Each row comes from the steps of one walk. Every step used is in the known rows, and no mark comes twice. Write the walk behind each row, first mark first.
In the rows, 128 means zero.
Known rows
dirig muvu tona: [143 115 121 164 143 116 124 134  80 118 198 162  83 118 101 171 123 129
 189 106  56 128 123 142 115  96 113 110 128 142 155 159 157 142 120 119
 111 155 114]
dirig volep muvu: [126 108 119  47 129 110 122 138  86 124 150 153 175 124 117 148 134 133
 135 123 132 140 149  99 107 125 113 110 104 133 153 125 149 134 121  99
 113 162 126]
zolimo dirig muvu tona: [142 116 103 158 140 111 121 124  82 119 205 154  78 169  98 198 129 143
 170 110  61 131 106 132  98  89 101  98 137 153 171 163 154 156 133 121
 103 153 119]
zegut zolimo defab: [156 117 145 146 111  95 112 156 109 103 125 142  97 155 134 144 112 142
 131 156 132  98 140 167  80  92 111 136  93 148 146 148 143 108 116 104
 124  96 182]
zolimo dirig volep muvu: [126 109 102  40 126 103 122 127  89 127 156 142 172 176 117 175 137 147
 115 125 138 139 130  87  90 119 102 101 114 146 167 130 148 152 133 101
 103 158 124]
defab zolimo dirig volep muvu: [125  44  95  45 133  87 115 126  97 123 169 151 172 174  93 181 120 136
 122 135 125 127 122  82  87 122  89 130 109 142 141 139 142 145 145 109
 123 130 123]
zikad tona muvu dirig: [166 127 168 157 158  95 151 111  96 118 140 164 142  99 102 149 119 118
 113  86 118 127 150 116  42  88 136  97 120 184 101 102 154 145 120 123
 123 122 127]
tona dirig defab zolimo zegut zagit: [125  73 125 152 172  73  76 181 109 143 139 178 131 102  92 132 133 120
 121  89 136  74 122  57  85  91  81 136  74 194 141 132 142  99 126 102
 147  64 100]
zagit dirig volep muvu: [147  94 108  45 135 107 133 134 102 127 144 142 175 111 120 200 136 142
 119 130 132 134 153  86 114 120 104 110  88 158 128 127 178 156 133  88
  94 169 133]
zikad tona muvu volep dirig: [164 109  64 166 151  74 140 120  89 123 161 144 127 120 115  80 108 127
 102  90 136 127 145  90  47 100 141  93 126 172 104  81 163 147 136 120
  89 146 111]
defab dirig zolimo zegut zagit tona: [135  53 138 162 184  95 110 216 116 134 148 182  51 114 114  61 133 122
 129 124 161  39  61 107 100 107 116 135 104 200  78 131 157 151 129  92
 135  89 125]
volep dirig zolimo: [135 106 130 138 130 100 125 126 118 112 151 146 102 100 120  95 104 125
 125 130 133 134  56 100  95  90  85 134 126 150 140 122 133 159 131  97
  74 109 148]
zagit dirig volep muvu tona zikad: [165  85 112  71 157  97 110 138  64 137 186 161 174 116 102 209 132 154
 128 158  32 136 144  95  86 110  99  91  91 171 116 160 189 173 142 103
  90 170 128]
defab dirig zolimo zegut zagit: [107  68 140 138 173  94 107 211 112 130 153 167  74 115 121  59 131 123
 126 124 137  69  47 114  90 102  84 146  88 198 136 128 153 136 116  81
 126  76 124]
volep dirig defab zolimo: [150  52 119 161 125  71 108 131 112 124 138 152 162  88 109  88 108 122
 126 140 144 141 138  44  99 107  74 134 105 135 137 128 141 133 151 117
  80 101 131]
zolimo defab dirig volep: [154  37 128 150 125  80 112 179  92 119 127 132 171 143 149  91 130 139
 107 129 149 141 136 159  84 139 100 115  54 151 162 128 152 132 143 128
 121 149 134]
defab zolimo zegut: [121  56 127 138 162  98 104 179 115 129 146 161  95 111  95 142 129 110
 140 155 111 114 111 125  82 103 107 141 112 175 132 138 161 121 120 105
 147  77 111]
zagit dirig defab zolimo: [163  55 122 156 133  77 120 135 112 125 116 151 158  81 111 196 114 125
 125 151 124 129 140  48 108 112  79 139  72 147 116 138 171 137 149 110
 127 102 139]
zolimo defab dirig: [156  44 115 157 125  85 121 173 108 113 120 132 111 138 144  94 130 128
 117 138 145 142 133 163  76 112 107 109  61 165 156 130 159 123 140 123
  96 123 128]
zikad tona dirig zolimo: [154 110 134 159 157  83 154 123  96 117 138 169 121 105 113 193 102 107
 128  73  87 131  71 109  77  95 110 125  94 168 107 120 127 152 122 126
 138  96 151]
zolimo defab dirig volep muvu tona: [158  34 100  77 133  79 110 177  90 113 174 159 161 148 122 100 129 141
 118 116  80 141 142 156 101 137 102  96  59 143 143 161 169 135 153 137
  88 178 115]
zikad tona: [154  99 134 165 141 104 161 131  91 127 117 159 137 105 123 156 119 108
 139 136  96 133 151 112  93 114 138 106 121 148 109 129 158 141 108 124
 134 117 127]
zikad tona dirig defab: [164 123 125 174 151  73 142 128  80 135 111 166 182  92 123 184 121 114
 124  70 110 151 159  60  85 112 114  95  80 158 128 118 138 129 128 137
 126 114 135]
zikad tona muvu volep dirig zolimo: [158 117  78 160 152  68 140 122  89 115 173 160 107 118 113  83  89 124
 106  80 128 118  62  89  53 100 122 118 126 164 102  85 139 159 138 117
 109 125 132]
zagit tona dirig: [169  98 113 162 152 104 127 133 107 122 129 152  97 110 114 180 125 121
 130  82 152 114 148 103  77  92 138 108 110 178  92 122 149 145 135 124
 117 134 137]
dirig zolimo zegut zagit: [110 125 154 130 161 109 101 183 111 131 145 180  66 117 113 108 128 126
 134 133 125  63  44 122 104  98 100 141 121 176 144 134 143 128  95  71
 154  70 109]
zegut zagit: [130 106 138 146 128 120 118 140 109 125 123 156 112 116 122 113 122 126
 137 137 137  73 144 103 104  94 113 125 124 150 138 133 157 126  99  82
 132 108 102]
dirig defab zolimo zegut zagit: [118  72 142 151 157  83  82 189 104 141 132 182 128 101 102 101 135 122
 135 145 135  69 122  66 110 111  90 141  97 161 139 140 152 101 115  93
 160  64  92]
volep muvu dirig defab zolimo zegut: [130  93 155  55 160  75  94 170 113 133 163 177 144  85  83 136 131 131
 124 132 158 119 122  71 111 105  86 122  87 176 133 110 149 119 139 103
 104 101 112]
muvu tona: [146 106 129 157 134 116 123 135 102 117 152 162 108 110 114 154 112 126
 144 139  55 121 139 129 100 104 114 119 122 137 128 159 171 143 121 123
 126 135 122]
zegut zagit tona: [156  93 139 169 138 122 120 144 108 129 117 171  84 118 120 114 125 129
 143 134 163  45 156 101 112 101 147 116 142 153  79 133 162 144 112  93
 138 120 106]
zegut zolimo defab dirig volep: [152  53 140 144 122  72 111 186  92 109 137 129 168 159 146  90 113 150
 113 142 148 106 148 152  79 125  86 143  50 154 145 138 141 123 138 114
 119 125 202]

Which walk is each row?
[132  38 125 144 167 101 103 178 131 137 140 170  84 100  96 154 131 127
 121 158 121  54 118 100 103  89  95 147 102 205 104 142 196 135 121  76
 135  73 100] -> defab zolimo zegut zagit dirig
[148 118 122 155 123  86 114 132 103 130 124 141 158  89 131  83 124 132
 119 130 156 156 148  53  98 103  88 105 110 140 157 120 142 136 135 108
  63 128 132] -> volep dirig defab
[134 104 129 137 162 115 109 180 124 140 128 158  80 104 118 150 148 141
 116 149 133  66 130 108 104  88 108 120 103 208 124 129 197 136 106  70
 118 100 100] -> zolimo zegut zagit dirig
[133  62 119 150 156  71  92 175 113 139 148 163 139  88 100  77 131 120
 119 142 140 138 118  62  93 105  75 127 105 170 147 126 150 123 144 114
  85  84 118] -> volep dirig defab zolimo zegut
[150 112 118 166 159 101 151 120  85 119 129 165 135 116 107 155 135  98
 133  89  86 136 155 112  33  93 148  97 123 165 113 128 155 129 111 125
 135 111 117] -> zikad tona muvu
[130  46 129 138 139  95 124 169  84 126 137 132 188 114 138  98 123 132
 120 126 144 139 144 102  90 134  93 126  73 151 145 121 154 144 135 116
 120 154 151] -> defab dirig volep
[116  51 136 143 160 101  93 185 115 135 146 178  85 114  91 105 131 116
 137 152 121  58 115 113  98  96 102 151 118 180 126 140 164 113 108  87
 154  66  90] -> defab zolimo zegut zagit
[144  98 103  64 148  94 102 134  53 136 196 156 170 182  96 187 137 161
 124 152  40 143 120 100  63 112  96  82 118 162 154 160 158 167 142 111
 101 162 117] -> zolimo dirig volep muvu tona zikad
[142 106 104  69 137 114 124 131 101 116 172 170 104 115 101 159 123 125
 153 130  55 130 144 115 108  97 118 100 120 137 131 163 173 137 123 110
  94 149 109] -> volep muvu tona
[145 132 119 147 138  86 110 133  93 130 117 146 162 102 125 176 127 128
 124  77 139 152 145  62  79 101  92 109  74 158 164 121 136 115 132 117
 115 118 138] -> tona dirig defab
[153 109 111 171 166  90 156 120  71 125 171 162 112 114 102 209 128 106
 172  46  96 147 134 122  88  87 126  95 101 184 138 119 134 137 117 128
 105 138 126] -> zikad tona dirig muvu
[131  42 118 130 126  90 113 131  98 126 148 142 174 162 104 174 110 140
 115 149 125 120 118  94  79 129  82 148 111 144 144 142 141 153 145 118
 156 119 136] -> defab zolimo dirig volep
[159 111 130 143 129  84 110 135 115 107 134 148  84 141 121 179 115 132
 114  81 124 135  46 164  68  91  96 125  69 167 158 130 122 122 136 118
 128  97 135] -> tona dirig zolimo defab
[128 122 103 140 134 111 128 121  83 124 177 132  86 170 112 197 139 141
 163 113 133 141 104 123  88  86 104 103 129 160 186 132 139 144 127 104
  98 141 123] -> zolimo dirig muvu
[112 129 148 125 160 105 112 177 109 130 145 164  77 110 116 145 131 121
 137 136 113 121  38 134  91 105 102 135 115 171 151 131 142 136 110  94
 143  83 135] -> dirig zolimo zegut
[160 103 122 165 155  90 154 125  92 123 126 160 142 106 115 187 115 107
 129  80  98 141 152 109  69  94 126 102  98 179 113 118 150 138 118 130
 119 116 134] -> zikad tona dirig
[165 108 100  75 135  80 107 134 115 101 181 174  71 148  98 192 113 130
 126  69  54 133  53 161  83  89  98 106  74 161 144 166 137 128 146 129
  97 123 119] -> volep muvu tona dirig zolimo defab
[163 121  74 165 157  76 144 128  65 129 189 147 103 124 115 191 106 134
 159  49 128 124 124 116 104 103 132 102  94 175 132  81 146 135 126 124
 127 162 122] -> zikad tona dirig muvu volep
[148 100 110  78 152 104 109 137  69 129 187 168 116 126  95 160 131 131
 153 156  24 142 133 113  69  88 120  84 120 160 134 164 169 146 125 103
  84 138 108] -> volep muvu tona zikad
[132  88 190 146 158  80  82 179 118 139 142 183 137  80  94  95 119 143
 113 141 166  54 118  72 117 104  77 144  97 180 126 111 151 117 123  90
 146  71 101] -> muvu dirig defab zolimo zegut zagit
[141 143 178 132 148 103 121 115 112 104 159 155 104 102 101 146 107 128
 113  85 141 117  56 119  45  81  99 134 111 172 131 104 127 146 127  97
 129 104 147] -> tona muvu dirig zolimo
[153 128  82 149 114  71 105 142  94 136 140 131 153 100 141  69 103 157
 104 130 187 135 135  47 120 123  92 114 100 131 155  83 153 137 143 109
  80 154 125] -> muvu volep dirig defab
[153 127  93  81 145  82 109 131  95 124 166 170 151 105 101 184 128 128
 134  62  71 148 153  59  97  99  95  87  75 150 146 151 150 122 144 126
  84 147 119] -> volep muvu tona dirig defab
[158  62  69 158 124  69 113 177  77 114 185 119  74 157 142 100 121 154
 147 107 175 130 103 169 107 117 112 109  60 162 175  96 159 123 151 119
 101 172 112] -> zolimo defab dirig muvu volep
[163 119  72 147 122  70  97 136 109 103 168 137  72 151 123  71 103 150
  89  88 165 125  37 143  42  95 110 122  99 157 152  93 134 129 150 110
  96 127 117] -> tona muvu volep dirig zolimo defab
[145  90 140 136 130 111 119 140 103 133 123 150 165 110 129 158 124 151
 112 139 141  69 151  88 122 120  94 134  98 163 121 128 177 155 114  80
 135 141 121] -> zegut zagit dirig volep
[128  61 110 154 151 100 133 158  80 120 180 135 101 114 127 118 134 117
 176  99 139 147 128 122  95  98  98 112  86 170 165 122 150 137 135 107
  80 150 134] -> defab dirig muvu
[155  80 181 149 132  77 110 129 112 122 135 158 169  77 103 139  99 133
 122 140 156 120 133  68 112 113  78 147  92 141 126 110 141 135 142 115
 134 100 141] -> muvu dirig defab zolimo
[156  93 112 176 157  95 108 128  55 128 227 154  93 116  93 117 128 140
 176 133  46 150 112 125  75  70  97  86 140 177 156 154 153 167 139 109
  37 154 116] -> volep dirig muvu tona zikad
[174  54 115 177 154  72 106 140 106 127 124 169 138  96  96 183 113 114
 131  84 152 111 148  44  86 109 113 128  86 152  84 132 134 129 158 139
 141 106 141] -> zagit tona dirig defab zolimo
[159 128 169  52 116  91 120 130 123 100 157 158  88 128 114 148 110 146
 115 123 158 122  52 164 104  99 101 115  90 155 145 113 130 138 134 103
  94 120 125] -> volep muvu dirig zolimo defab
[143  98 134 150 181 103  89 187  98 148 139 177 123 124 106 132 144 140
 115  76 169  50 140 101  95 114 127 116 108 204  95 119 151 135 118 102
 152 129 107] -> zolimo zegut zagit tona dirig volep
[136 126 134 145 158  97 100 181 113 150 114 167 124  92 124 147 153 144
 113 140 145  79 137  59 118 104  94 113  85 191 139 129 186 125 112  78
 124  98 103] -> zolimo zegut zagit dirig defab
[151 112 144 144 114  96 117 144 114 110 124 156  81 141 129 149 113 131
 127 139 123 127  49 172  90 110 108 129  95 136 158 137 129 123 124 113
 141  97 131] -> dirig zolimo defab
[148  40 102  63 130  78 116 173  91 118 146 141 167 151 136  98 138 136
 113 119 151 149 141 144  89 135 106 101  51 154 160 129 152 126 149 118
  88 163 120] -> zolimo defab dirig volep muvu
[149 110  77 137 119  91 114 137 106 123 156 124 111 113 132  75  97 152
 113 139 172 123 126  96 106 102 108 121 119 151 139  83 164 148 135  98
  77 153 124] -> muvu volep dirig
[143 104 145 140 136 109 128 135 124 119 132 160  88 104 124 167 110 137
 124 139 127  62  67  94 114  92  88 148 101 169 113 136 168 158 116  71
 133  93 133] -> zegut zagit dirig zolimo
[135 110 154 157 170 113 105 187 114 135 140 195  41 119 108 109 133 129
 138 134 151  34  59 114 113 102 131 133 139 181  87 136 148 146 110  84
 163  85 110] -> dirig zolimo zegut zagit tona
[113 118 140 137 155 117  99 184 110 138 132 165  88 120 116 102 145 129
 133 141 135  72 127 119  98  93 116 120 121 184 147 131 169 117  92  76
 139  91  93] -> zolimo zegut zagit
[178 126  67 175 143  73 101 135  90 129 146 143 128 114 120  68 121 147
 100  83 203 112 150  36  67 108 137  93 119 147  96  83 151 143 159 119
  91 161 117] -> zagit tona muvu volep dirig defab
[157  92 105  62 142 104 126 131  95 126 172 162 165 109 104 204 124 146
 124 127  61 128 154  94 123 125 100 106  91 148 112 160 192 165 141 109
  95 181 125] -> zagit dirig volep muvu tona
[164 104 128 155 154  99 126 132 110 116 139 163  77 112 111 188 110 119
 132  77 142 103  70 103  83  94 121 131 108 171  86 126 126 154 141 117
 136 115 156] -> zagit tona dirig zolimo
[158  95 129 148 114  87 115 134 125 106 141 146  83 129 129  90 113 136
 109 134 139 139  47 157  84  96  93 121 108 147 157 130 129 143 139 111
  74 106 132] -> volep dirig zolimo defab
